(in the rows, 128 means zero)
Known rows, with every step that occurs:
H -> L -> N -> A -> C -> T: [106 124 160 141 142  67  96 138 189 121 142  63 127 134 132 120 132 146
 129 120 123 149 173 120]
E -> N -> L -> H: [ 92 151 135 124 147 103 108 127 144 170 120  74 134  98 114  95 125 168
 161 124 113 152 197 126]
P -> S -> X: [113 120 147  96 127 125 124 127 109  74 141  90  83 124 135 100 143 190
 146 107 128 161 188 161]
H -> L -> N -> A: [109 144 145 139 133  52 110 124 169 123 121  60 121 140 129 107 140 140
 134 126 121 159 202 120]
P -> S -> Z: [100 122 140 151 129 135 122 118 126  83 140  73  88 112 140 107 150 187
 136 123 132 189 163 146]
C -> A -> N -> L -> H: [105  89 174 147 156  99 111 111 184 126 129  67 135 156  68 101 113 166
 148 143 144  96 150 150]
X -> S -> Z -> N -> A -> C: [100 142 155 148 142 149  91 109 134 154 152 107 145 118 114 121 149 157
 171 110 107 185 148 161]
J -> L -> C -> E -> N -> A: [ 54 151 167 141 137 108 179 127 171 135 164  71 121 117  92  87 172 151
 156 103 107 154 200 120]
Z -> N -> L: [112 169 151 116 130  93 167 114 175 132 107  90 149 112 115 112 116 153
 181 127 126 121 200 172]
A -> C -> T: [126  97 185 136 160 128  98 146 178  84 166 100 139 128 134 127 101 183
 177 102 143 106 117 161]
A -> C -> E -> N: [ 92 141 179 131 169 127 100 129 169 119 173  82 117 127 123 115 107 172
 182 102 135 155 126 157]
Z -> N: [112 165 172 112 133 109 167 126 182  84 119  99 145 127 129 123 129 153
 185 116 137 132 185 178]
E -> N -> L -> C: [108 158 137 132 147 100 108 138 145 162 136  78 127  97 116  90 129 157
 167 117 115 155 202 113]
Z -> N -> A -> C: [106 164 149 114 152 136 154 135 186 133 134 104 128 106 142 116 141 148
 167 111 123 118 161 183]
A -> N -> L -> H: [107 120 128 149 181  80 108 103 136 135 127  92 138 139  98  91 117 175
 122 151 138  99 136 145]
P -> S -> Z -> N -> A -> C: [ 83 141 128 140 141 158 139 132 153 112 154  85  82  91 153 114 164 175
 119 123 119 192 152 161]
S -> X: [145 116 172 102 144 112 118 130 109  89 147 116 135 138 126 101 140 184
 208  98 137 156 189 166]
N -> A -> C: [124 129 131 134 164 137 109 129 147 150 141  99 112 110 144  98 127 159
 165 106 123  99 146 165]
E -> C -> A -> N -> L: [121 100 163 130 144 130 101 155 159 101 143  67 142 147  78  84 113 172
 191 122 146 147 159 168]
L -> N -> A -> C -> E: [110 147 135 110 152 115 124 128 165 139 144  64 123 136 119  96 128 150
 114 107 108 104 141 122]
J -> L -> C -> T: [ 87 111 187 149 132 101 179 139 176  76 163  89 144 129 105 110 155 168
 157 105 124 127 184 123]
E -> N -> A -> C: [ 87 149 138 124 154 144  79 158 151 158 134  89 112  95 139  92 142 150
 183 105 116 146 160 149]
H -> L -> N: [116 136 165 144 135  42 111 120 168  83 128  63 125 152 131 122 128 149
 139 129 135 174 190 119]
J -> L: [ 77 122 172 149 120  94 165 122 148  73 121  91 134 135 110 103 147 162
 188 116 131 132 178 157]
E -> N: [ 96 151 164 121 133 117  92 150 148 110 117  82 129 118 126  98 133 157
 203 109 131 159 182 144]

Rows:
[ 77 169 170 110 134 124 114 125 175 169 132  54 128 119  87  80 126 148
 200 102 115 139 196 148]	C -> E -> N -> A
[104 141 158 135 138 107 108 143 169 162 138  66 126 107  96  94 128 152
 173 117 119 153 208 114]	E -> N -> L -> C -> A
[ 97 144 155 141 150  62 110 116 184 134 151  56 113 140 122 116 127 145
 128 120 122 164 176 123]	H -> L -> N -> A -> C -> E
[115 130 179 137 175 118 123 110 167 106 176  90 118 139 123 120  96 179
 174 104 140 128 122 167]	A -> C -> E
[109 136 143 146 150  62 101 127 171 122 139  69 113 136 141 118 137 145
 122 125 123 163 173 122]	H -> L -> N -> A -> C
[119 107 193 174 165  58 113 119 194  89 169  75 110 159 108 125 135 155
 142 135 153 174 183 124]	H -> L -> C -> A -> N
[122 150 122 110 128 105 126 136 150 128 111  64 132 133 121  87 140 142
 127 112 109  98 174 118]	L -> N -> A
[109 125 135 152 166  78  91 112 132 124 112  92 139 142  94  84 110 164
 159 148 147  94 138 157]	A -> N -> L
[134 103 184 153 171 109 129 128 183  88 172  85 120 160  96 108 134 161
 134 120 147 116 152 124]	L -> C -> A -> N
[135 149 174 133 166 100 165 102 171 117 186  76 124 140 105 108 120 170
 147  98 129 131 183 124]	L -> C -> E
[131 153 144 139 157  80 157  90 156 172 158  68 133 117  91  94 102 168
 151 117 118 114 200 125]	N -> L -> C -> E
[106 167 160 125 159 120 143 123 173 160 177  66 117 117 102  91 140 155
 150  96 113 146 199 113]	L -> C -> E -> N -> A
[ 97 159 173 150 157  68 124 116 186 155 174  60 108 122 114 108 142 149
 156 113 122 195 222 114]	H -> L -> C -> E -> N -> A
[110  89 198 144 147 111  96 131 187  78 127  74 131 172  78 103 117 159
 180 132 161 101 139 162]	C -> A -> N
[ 79 163 163 116 143 101 129 104 173 178 142  52 135 116  81  93 109 168
 171 115 113 150 195 134]	C -> E -> N -> L -> H
[132 111 196 165 152  63 131 115 199  97 169  70 111 148 117 131 130 156
 155 121 145 180 210 124]	H -> L -> C -> A
[111 140 143 153 184  76 118 102 148 141 152  82 133 144  80  86 113 165
 133 140 138 102 145 133]	A -> N -> L -> C -> E
[ 80 165 170 119 132  99 116 111 168 168 131  53 135 121  79  87 104 157
 200 113 121 144 198 143]	C -> E -> N -> L
[111 141 145 130 163 135 120 116 165 164 153  82 113 116 118  96 119 162
 170 102 119 101 148 165]	N -> A -> C -> E
[ 88 146 146 137 124 139 149 124 151  81 139  78  94 106 142 116 161 178
 134 127 127 200 171 157]	P -> S -> Z -> N
[123 130 130 158 183  78 108 113 134 129 142  96 133 138  99  88 120 164
 130 144 142 102 142 132]	A -> N -> L -> C
[ 88 142 158 130 180 117 114 113 169 160 176  79 119 113 116 115 104 180
 147 110 122 150 136 143]	A -> C -> E -> N -> L -> H
[111 164 175 126 162 109 143 122 172 129 184  71 123 127 106 103 130 163
 154  96 123 159 189 113]	L -> C -> E -> N
